Known rows, with every step that occurs
A-R-B-Q: [-20 -18 -52 -22 -40  52  35 -26   8 -27 -41  35 -17  20 -12  76   8  28
  -4 -51 -43  -7 -31   3 -12  12  40 -34 -40 -38 -54   6 -46 -24  -1 -11
  11  63 -12 -57   5 -22  45 -62  58 -12 -21 -46]
U-P-R-A: [ 52  22   9  29   1   8  13 -45 -14  39   6  18 -49 -34  31  58 -61 -17
  -4 -22   6   7 -56  11 -33  55  41  19  18  40 -48 -31  -5 -23  32  -9
 -73  15 -25  83  58  87   8 -47 -38 -37  30  -9]
A-R-B-N-W-S-C: [  11 -112   43    3  -31   48   25  -10  -47   -9   16  -77   11    4
    9  -41   37  -21  -67   43   47  -16  -21   10   25  -38   35   13
  -40  -11   26   -7  -13    3   32  -61   48   27   49  -88  -12   42
  -50  -18   37  -16   17    1]
N-E-T: [-15  10  15   5  71 -11 -28  24  31  -4 -38  37 -14  17  15  24  25   9
  19 -24   5   9  35  -9  16   9 -37   3  31 -19   3 -14  10 -31   3  35
 -21 -47  38  34 -24   8 -12  54 -24  25   6  20]
W-N-E-T: [-12   6  15  -7  79 -24 -34  30  19   5 -20  40   9   0   5   7  24 -19
  26 -33  12   8  44  -4   7   7 -53   9  26 -35  10 -17  42 -23  -5  21
  12 -50  48  59 -26  -1 -42  45 -30  27   4  30]
U-P-R-B: [ 21   7 -30   7 -26  22   2 -63  -2  24  16  17 -36 -22   9  68 -40  29
   7 -27 -10  14 -46   2 -26  46   1  -2  -2  19 -63  -4  -6 -25  30 -14
 -55  71 -30   7  31  45  22  -6  12 -10  50 -13]
A-R: [  0  -9  -6 -10 -18  11   2 -16  13 -17 -22  18 -22  -4  24  21 -12  30
   5 -26   7  -6 -21   7  13  30  43   3 -10  20  -1   9 -46   1 -18  -1
 -28  -8  12  52   7  35  38 -47   7  -4 -26 -39]
U-P-R-B-N-E: [  3 -18  -6  12  -1  13  -4 -21  -6  -8  16  -9 -26  20  20  41  -9 -38
 -10 -10  64  44 -19  29 -44  53  -5  12  -2 -14 -31 -47  31 -41  45  24
 -34  79   0 -30   3 -22 -28  20  12 -15  38 -30]
B-N-E-T-D: [-24 -41  23 -19  59  19 -27  52  47  11 -50  33   2 -11  15  32  46  -2
   3  -8  34  22  12 -23  -1  16 -56 -19  43 -20 -10  29  12 -18   6  -5
 -40 -64  42  35 -40  22   1  47  10   8  17  54]
B-N-E: [-16  -8   3   8   6  -4  -3  19   9 -38 -10 -10  -5  26  29  -2  -6 -44
   7  -1  40  43  12  27 -11  41   1  -7  -2  -8  22 -32  19 -24  11  48
 -15  18   1 -32 -23 -58 -16  19  -6  10  -3 -24]
B-N-W-S-C-M: [  -1  -57   31    2  -10   47   35   -3  -67   -4   20  -94   -3   30
   35  -77   33  -37  -72   98  -29  -28   28   13   49  -44    7  -13
  -13   11   51   25   -5   -7   58  -45   20  -15  -12 -107  -27  -12
  -55    9   33  -49   14   38]
P-R: [ 11  15 -17  14 -16   6  10 -35  -5  10 -18   0 -17 -14   2  24 -42  17
   3 -14 -20   6   0   0 -14  50  22 -10   6  42 -16   1 -12  -4  18   5
 -62   3 -27  48  19  29  24 -13 -10  14  12  -8]
S-W-N: [ 14 -17  -6   8   2 -20  -2  -3 -33  20  28  12  43 -44  11 -56 -34 -23
  21  -7 -40  -5   7  -3  -1  -9   5   7 -26  -2  42  11  49   9 -26 -18
  51 -29  -9  28   2   3 -36 -34 -33  17 -12  29]
W-S-C: [ 23 -37  28  18  -2  24  28 -23 -34   5  11 -40  -2  10  -2 -58  16   7
 -35  40 -18 -24   9   9  43 -40   3  10 -35  36  68  12 -10   6  31 -48
  12 -22  -3 -65  -8  35 -28 -13  12  -1   6  33]
S-C: [ 13 -13   6   0   1  10  25  -5 -14   1  -8 -22 -20  17  15 -27  -1  15
  -3  24 -47  -2  11   7  21 -14  12  -5 -18  34  47  27 -34   3  27 -13
 -19 -24 -20 -54 -12  17   6  -6   5   4   3  19]
D-T-E: [ -33   -1   40  -32   23   25  -40   11   15   19  -69   58   -4  -34
    5   18   25   53  -10    5   25  -21    2  -44    2   26  -29   11
   20   37  -18   48  -27    5  -23   -8   -6 -102  -31   -1  -28   38
   49   70   21   57  -12   12]
W-N: [  3  24 -20  -8   3 -29  -2   3  -5   1   3  21  30 -34   4 -24 -40 -23
  43 -24 -34  17  15  11  12  19 -18 -15 -12   3  27  15  26  14 -27   3
  17 -22 -17  50 -10 -23  -1 -26 -21  26 -10  10]
T-D: [ -6 -10  -6 -20   6  16  -9  19  40  10 -45  37   1 -34  12  21   3  28
  27  -5 -31  11 -14 -24  20  24 -27 -33  15  32  -1  64 -17   7  -9 -24
 -46 -61 -10  39 -24  30  48  -3   2  18   4  45]
B-R-A: [ 26  26  -1  -3 -29   8  33  -5  24 -11  -7  26 -41  -8   2  39 -34  -2
  27 -37 -44 -21 -43  14 -18  30  58 -21  -1  24 -12  -7 -62 -15   7   9
 -27  -4 -29 -17  39  53  34 -33  -4 -30 -14   1]
A-R-P-U: [ 56  40 -11   9   5 -21   5 -31  -9  36  15  20 -26 -10   9  38 -32  41
 -18 -23  55 -11 -36  45 -18   4 -10  41 -11  17 -26 -30 -13  11 -31 -67
 -41  36  14  82  27  41  31 -62 -13 -29 -18 -44]
C-S-W-N-E: [  8 -34  14   1  20 -12 -17   1 -12  16  42  11  17  -5  12 -56   7 -36
  17   3 -10 -21  31   0 -11 -16 -10  46 -25 -15  47 -19  65 -33  11 -12
  78 -16  23  -2  -1  -9 -88  12 -30  -5 -14  25]
U-P-R-B-N-W: [  7 -41  -8  13 -35  15   2  -9 -39   0  -5 -55  23 -37  35  27 -36 -40
 -25  16  41  48 -43   7 -24  23  34 -26   2 -11 -47 -26  17   4   1   1
 -11  67  18 -14  -7 -12  -4  -3  -3  -1  39 -29]
T-E: [-23  29  22  -6  25   9 -33  -5  13  -2 -45  40 -15 -17  19   8 -11  46
  13   1  10 -11   1 -24   8  11  -8  15   4  19  -1  10 -39  13 -15  33
  -7 -62 -25 -10 -11  13  46  48  -8  38 -19 -16]
C-S-W-N-E-T-D: [ -3 -68  31 -23  61  19 -38  40  29  53  -2  42  15 -33   7 -10  61   7
   3   0  -6 -30  29 -42  -3 -36 -60  25  23 -24   4  43  45 -33  10 -42
  31 -87  59  48 -23  57 -58  48   0  -8   8  89]
S-W-N-E-T-D: [ -7 -54  31 -18  74   6 -38  43  24  39 -26  51  21 -31   3   1  54   2
   8 -13  10 -10  25 -37  -3  -8 -62   6  28 -21   0  32  51 -19   2 -39
  15 -89  57  67 -28  58 -40  38 -13  14  15  85]
U-P: [ 37  59 -27  26  12 -24  -1 -40 -18  23   0  16 -12 -26  26  17 -42  10
  14   5 -14  27 -25  13   9  11  -8  -3   4  55  -1  -1  10   9 -16   7
 -63   8 -36  38  11  -3  32 -22 -28 -14  10  -2]
N-B: [-37  65 -34   5  -5 -33  14   8  20 -45   7  -1   6  52 -31 -11 -11   2
  40  -5 -55  18  32  -7  36  13  12 -21  24  17  27  32 -16  42 -11  63
 -23  21 -52  17  16 -74  44 -27 -10   9  -9 -23]
B-N: [-11  -3 -23  16 -32   4  19  12  -1 -30 -12 -24   4 -11  31  -1 -51 -29
   1   5  -6  52  -9  27  -3  26  13 -34  -6   2  19   5 -18   7 -12  46
 -41  19 -37 -32 -20 -55  35 -16  10   8  -5 -27]
D-T-E-N-W: [-25   1  51 -28   2 -15 -63  47   7  13 -56  -9  22 -32   9 -13  51  13
 -18  45  67  10  -1 -59  -5 -36   0  12  17 -11 -44 -10   6  17 -39  11
  48 -77  37  29 -39   5  11  73 -23  72  -6 -24]
P-U: [ 36  57 -27  25   3 -34   1 -19  -9  19  -4  22  -3 -19  13  14 -45  24
   7  -7 -12  12 -17  18  -1   3 -16  18  -1  42  16  -5  -5   5 -28  -8
 -49   3 -33  51   5 -15  40 -18 -21   7  12  -7]
E-N-W: [ -4  18  14  -4 -16 -36 -34  34   6  -9 -28 -36  21 -19  22 -20   6 -15
   5  32  21  32  -4 -27   6 -38  22 -11   3 -12 -20 -33   6  16 -39  25
  31 -22  36  38 -27 -26   8  21 -48  50  -5 -33]
R-P-U: [ 55  63 -20  19  12 -31   8 -25  -9  38  13  17 -18 -15   6  27 -52  33
  -3 -10  19   3 -25  42 -11  -1 -28  24  -6  25 -13 -23   6  14 -34 -49
 -44  29 -10  59  17  12  34 -38 -32 -14  -8 -21]
T-E-N-B-R: [-34  94 -17 -16 -25 -38  -2  17  41 -33  20   1 -13  61 -84 -13  45  37
  18   5  -2 -24  28 -24 -29 -41  12   3  15  -6  -8  -1 -47  35  -7  77
  14   4 -33 -46  24 -51  42  29  25  -5 -33 -38]

Rows
[-16 -25  24 -21  71  12 -35  42  53  20 -56  54  -5 -11   9  36  54  21
  18 -14   9   4  18 -32  14  12 -62 -13  44  -3 -11  36  11 -19   3 -16
 -36 -84  42  59 -35  46   4  48  -3  20  14  66] -> N-E-T-D
[ -1 -15  53  12  -3  -6 -43   6 -15   1 -14 -35  37 -28  -7 -53  36  -1
 -35  48  71 -12  -4 -34  33 -63   1  25 -11 -11   2 -44  20  21 -29  -7
  70 -41  49   6 -19   8 -27  38 -27  48  -3  -8] -> T-E-N-W-S
[-20  52  28 -11  10 -25 -57  17  42   2 -19  20 -34  -3   1  -7  24  37
   1  26  47   9   5 -39 -20 -43 -19  39   2 -21 -30 -24 -24   2 -23  58
   8 -54  -7  15 -19  -9  35  64 -19  53 -15 -45] -> T-E-N
[  0 -38  24   2  65  -5 -32  19   6  31  17  24  12  -8  18 -26  33 -13
   6  -7  -9 -26  48 -17  -3 -39 -40  43  13 -39  22 -11  51 -41   8   1
  56 -51  55  27 -10  16 -81  48 -24  -3  -2  45] -> C-S-W-N-E-T
[ -1 -68  17  21 -40  25   5  -4 -38 -24  -2 -57  49 -30  13 -28 -10 -37
 -34  29  35  12 -28   5  43 -14  16 -20 -22 -19  13 -23  19  13 -15 -22
  44  35  28 -51 -19 -15 -25  -4   8  19  16  -1] -> R-B-N-W-S
[-34  64 -35  -6   1 -49   9  13   6 -30  30   5  39  36 -44 -34 -13 -30
  52 -17 -44  17  44  -2  25   8 -10 -12  16  -6  33  26  23  50 -21  46
  20  17 -39  51  11 -83  11 -37 -12  11  -9 -13] -> W-N-B
[-20   6 -59 -11 -36  43  36 -18   8 -26 -42  31  -6  16 -15  67 -10  24
  12 -43 -80   7 -20   1  -6   8  16 -50 -33 -33 -39  10 -31 -20   2   4
   7  53 -38 -79  -4 -51  47 -40  41   2  -6 -22] -> R-B-Q
[  5 -37  34  -5   3  43  27 -10 -60   4  15 -72  -7  28  27 -73  40 -14
 -55  94 -50 -45  30  -3  64 -44   6  -9 -12  30  50  33  -7  -6  56 -57
  24 -33  -8 -83 -19   8 -49  12  18 -37  13  51] -> N-W-S-C-M
[ 29   2  15  14 -10  21  16 -27   7  14 -14  21 -45 -23  32  49 -59 -13
   7 -34 -13   1 -40   7 -20  61  55   2  12  23 -36 -18 -25 -24  26   1
 -53   1 -24  64  47  79  15 -40 -30 -12  18 -10] -> P-R-A
[ 49  70 -30  17   1 -49  25 -18 -32  42  68   3  15   9 -59 -14 -18  20
  -8 -12  12 -37  -3  39 -42 -34 -14  37 -12   5   3 -20  29  34 -28 -51
  15  54 -13  33  50  -6  -7 -58 -10 -47 -22  -6] -> S-W-N-B-R-P-U
[-26 -30  11   1  44  12 -20  29  30 -20 -20  21 -15  19  23  41  21 -17
   3 -23  30  27  14   4  -7  15 -33  -5  24 -56 -19 -24   6 -41  15  43
 -15   6  35 -19 -30 -15 -16  60  12  15  23   3] -> R-B-N-E-T
[-16  75 -47 -14 -29 -41  32   7  12 -33  37  -1  28  43 -84 -24   4  -1
  44 -30 -56 -19  34   7  -7   5  12 -31   3  11  28  25 -17  43 -10  38
  18  24 -39 -23  30 -61  19 -28  23 -18 -30  -4] -> W-N-B-R
[  2 -89  25  10 -45  35   6  -9 -33 -26   3 -55  41 -26  17 -20   7 -33
 -45  20  62   1 -37  10  35 -10  33  -5 -26 -20   1 -28   4  10 -14 -35
  47  41  49 -30 -11  12 -29 -20  24   4   5 -21] -> A-R-B-N-W-S
[-14 -68   2 -14 -45  23   3  19 -14 -35 -24 -45  23 -24  42  19 -13 -33
 -16   4  38  38 -41   3  -1  18  53 -31 -12 -33 -30 -12 -18   7 -19   4
  17  47  38 -25 -22 -17  10 -14  15  11   6 -48] -> A-R-B-N-W
[ 16  46 -22  -9 -15 -22  37  -3 -10   7  58  -6  14  29 -69 -20  -7  15
  12 -14 -19 -38  15  29 -24 -16   8  -8 -13  -7   0  -1   9  44 -17 -28
  37  45  -8 -17  44  -2  -7 -58  -3 -45 -53  -6] -> S-W-N-B-R-P
[-11 -37 -17 -24 -38  34   0 -28  32 -24  -4  31 -37  -2  22  56 -11  35
  19 -42  -6  -3 -46   3   4  36  29  -6 -18 -14 -41  15 -57 -23   3  -9
 -13  49   0  -8   9  42  42 -25  36   2   4 -38] -> A-R-B
[  5  52 -11  -3 -27  -8  38   5  28 -30  13  17 -29  34 -31  28 -18  -8
  30 -36 -47 -23 -23   7 -12  25  60 -18  15  11  -8  -1 -57   8  12  35
 -17  21 -42 -10  55  11  35 -43   0 -40 -16 -12] -> N-B-R-A
[ 10 -31  25  23 -13   6  -2  -8 -34 -10 -19 -36  52 -32   7 -44  -4 -15
 -18  29  12  -9  -7  -8  62 -20  18 -11 -15  24  33 -17  20  25 -26 -32
  39 -19  34   1 -16   8 -23 -10 -29  28  -1  16] -> N-W-S
[-20 -13  13  10  56  -4 -19  36  23 -12 -33  13  -7  17  24  21  14 -22
   2 -13  35  29  29   5  -1  12 -32  -1  26 -39   3 -24  13 -31   1  52
 -25 -24  35   7 -29 -24 -17  53  -9  13   8   7] -> B-N-E-T
[ 19 -47  -6  19 -27  24   7 -22 -15  28  38 -11  -2 -29  42 -52 -25  24
 -12  35 -86 -40  -1 -20   9 -53  35  32 -27  22  42  27  -4 -20  -4 -10
  41 -21 -18 -43  15  21 -28  -6 -12 -22 -23  30] -> C-S-W
[-24  31 -25   9   1 -44   7   9 -16 -14  49  -3  47  24 -39 -61  -8 -25
  31  -2 -46   1  38 -13  16 -13  10   6   5 -13  45  26  42  46 -17  32
  45  16 -35  31  25 -64 -19 -43 -21   2 -14   5] -> S-W-N-B
[-39  74  -6 -32 -22 -31  -8  27  44 -18   3  11  -7  54 -96  -4  67  42
   2   4  12 -31  27 -34 -32 -29   0  -1  24   8 -22  22 -40  30 -12  52
  17 -21 -37 -37  15 -37  47  42  45   8 -27 -20] -> D-T-E-N-B-R
[ 61  71 -30  13  -9 -32  25 -25  -7  35  20  15 -18  -7 -25  29 -37  44
  -2 -19  11 -21 -26  47 -30  -8 -21  12 -11  31 -15 -26 -16  14 -28 -53
 -35  40 -13  20  28  16  36 -37  -8 -35 -20 -17] -> B-R-P-U
[-24 -32  -3  -3  -7  16  -3  12  21 -44  -1   1 -18  28  27  24  -3 -39
  11 -14  38  41 -11  26 -17  46  -2  -9 -11 -30  -4 -32  11 -36  26  40
  -4  57   1 -62 -22 -49 -13  32  17  10  16 -25] -> R-B-N-E
[  9 -15  32  21 -21 -15 -25   5 -16  -5  -6 -48  39 -25  -3 -53  18 -16
 -26  43  40   2  -5 -17  40 -57   7   6 -15  -5  13 -42  29  18 -32 -15
  55 -20  46  16 -19  -2 -28  10 -28  43  -1  -4] -> E-N-W-S
[-21  78 -47  -7 -35 -27  36   2  22 -45  17  -3   3  56 -74  -5   5  23
  34 -17 -61 -20  22   2   2   2  30 -37  11  29  22  27 -47  38  -6  54
 -11  28 -49 -51  31 -56  49 -19  27 -22 -26 -11] -> N-B-R
[ -5  12   5 -10  32 -30 -19  13   5 -11   2  26  14  11   5 -19   0 -42
  42 -26  16  17  31  17   0  36 -26   8  -9  -5  31 -28  55 -14   0  10
  29 -15  15  36 -16 -33 -41   9 -32  24  -3   5] -> W-N-E
[ -2 -20   8  17  49   7 -22  -4   6  16  -4  11 -23  11  15  57  15 -20
 -18 -22  61  28   3   9 -32  22 -38  14  29 -39 -46 -38  31 -44  33  29
 -50  29  37  16  -6  15 -34  52   7  -7  44   1] -> U-P-R-B-N-E-T
[  4 -66  80 -13  10  19 -22  14 -36  30 -16 -51  19  -7 -13 -67  83   9
 -73  74  69 -36  14 -39  19 -75 -11  38 -15  13  21   1   9  10  16 -63
  67 -72  37 -48 -31  52 -48  53  14  33  10  29] -> D-T-E-N-W-S-C
[ 20  31 -23 -13 -28 -13  39  -9  -5  20  83 -15   6  28 -61 -33   1  18
   6   0 -39 -57  22  24 -24 -44   6  10 -15 -12   6   8   2  31  -9 -35
  58  47  -3 -30  52  -1 -22 -50   9 -67 -59  -4] -> C-S-W-N-B-R-P
[  6 -23 -32  16 -43  26  19 -35 -11   0  20 -23 -21 -15  22  48 -51 -18
 -19  -7  24  49 -45  24 -44  43  12 -15  -6 -10 -47 -11  -3 -18  25  19
 -60  91 -36 -31   8 -11  16 -10  36 -19  42 -35] -> U-P-R-B-N
[ -5   0   4 -17   4  35  34  -8 -31   1   9 -38 -45  43  38 -43  21   7
 -25  70 -87 -30  33   6  38 -15  -1 -17  -3  34  41  55 -36 -22  62 -25
 -19 -35 -48 -78 -20  -1 -10   6  22 -43   8  39] -> S-C-M
[-22 -65  21 -24  43  38 -27  30  47  19 -36  33 -14 -12   4  62  49   6
  -7 -18  44  16  -2 -24 -26  30 -55 -12  42 -35 -52  24  14 -37  32 -16
 -46 -25  45  31 -27  54  -8  55  33   8  46  47] -> P-R-B-N-E-T-D
[-16 -38 -26   7 -54  36  23 -19   1 -21   9 -22 -19  -9  23  41 -48 -18
 -11 -13   9  44 -33  20 -34  51  20 -29  -7 -22 -36  -2 -20 -20  23  26
 -45  79 -32 -48   0 -16  22  -5  41   2  32 -36] -> P-R-B-N
[ 43  94 -38  13  -7 -42  29 -20  -5  22  37   7  -9  29 -56  21 -21  38
   2 -15   8 -21  -9  42 -28 -11 -16  13   2  24 -11 -18 -11  34 -25 -28
 -30  59 -25  21  40 -17  37 -45  -3 -41 -20 -27] -> N-B-R-P-U
[-23  13 -24   3 -10 -30   9   4 -11  -3  72 -12  40  23 -35 -71  -2 -23
  26  10 -69 -19  46 -17  14 -39  10  25   2 -13  49  35  36  35  -8  27
  67  20 -28  16  33 -63 -36 -37 -10 -17 -20   7] -> C-S-W-N-B
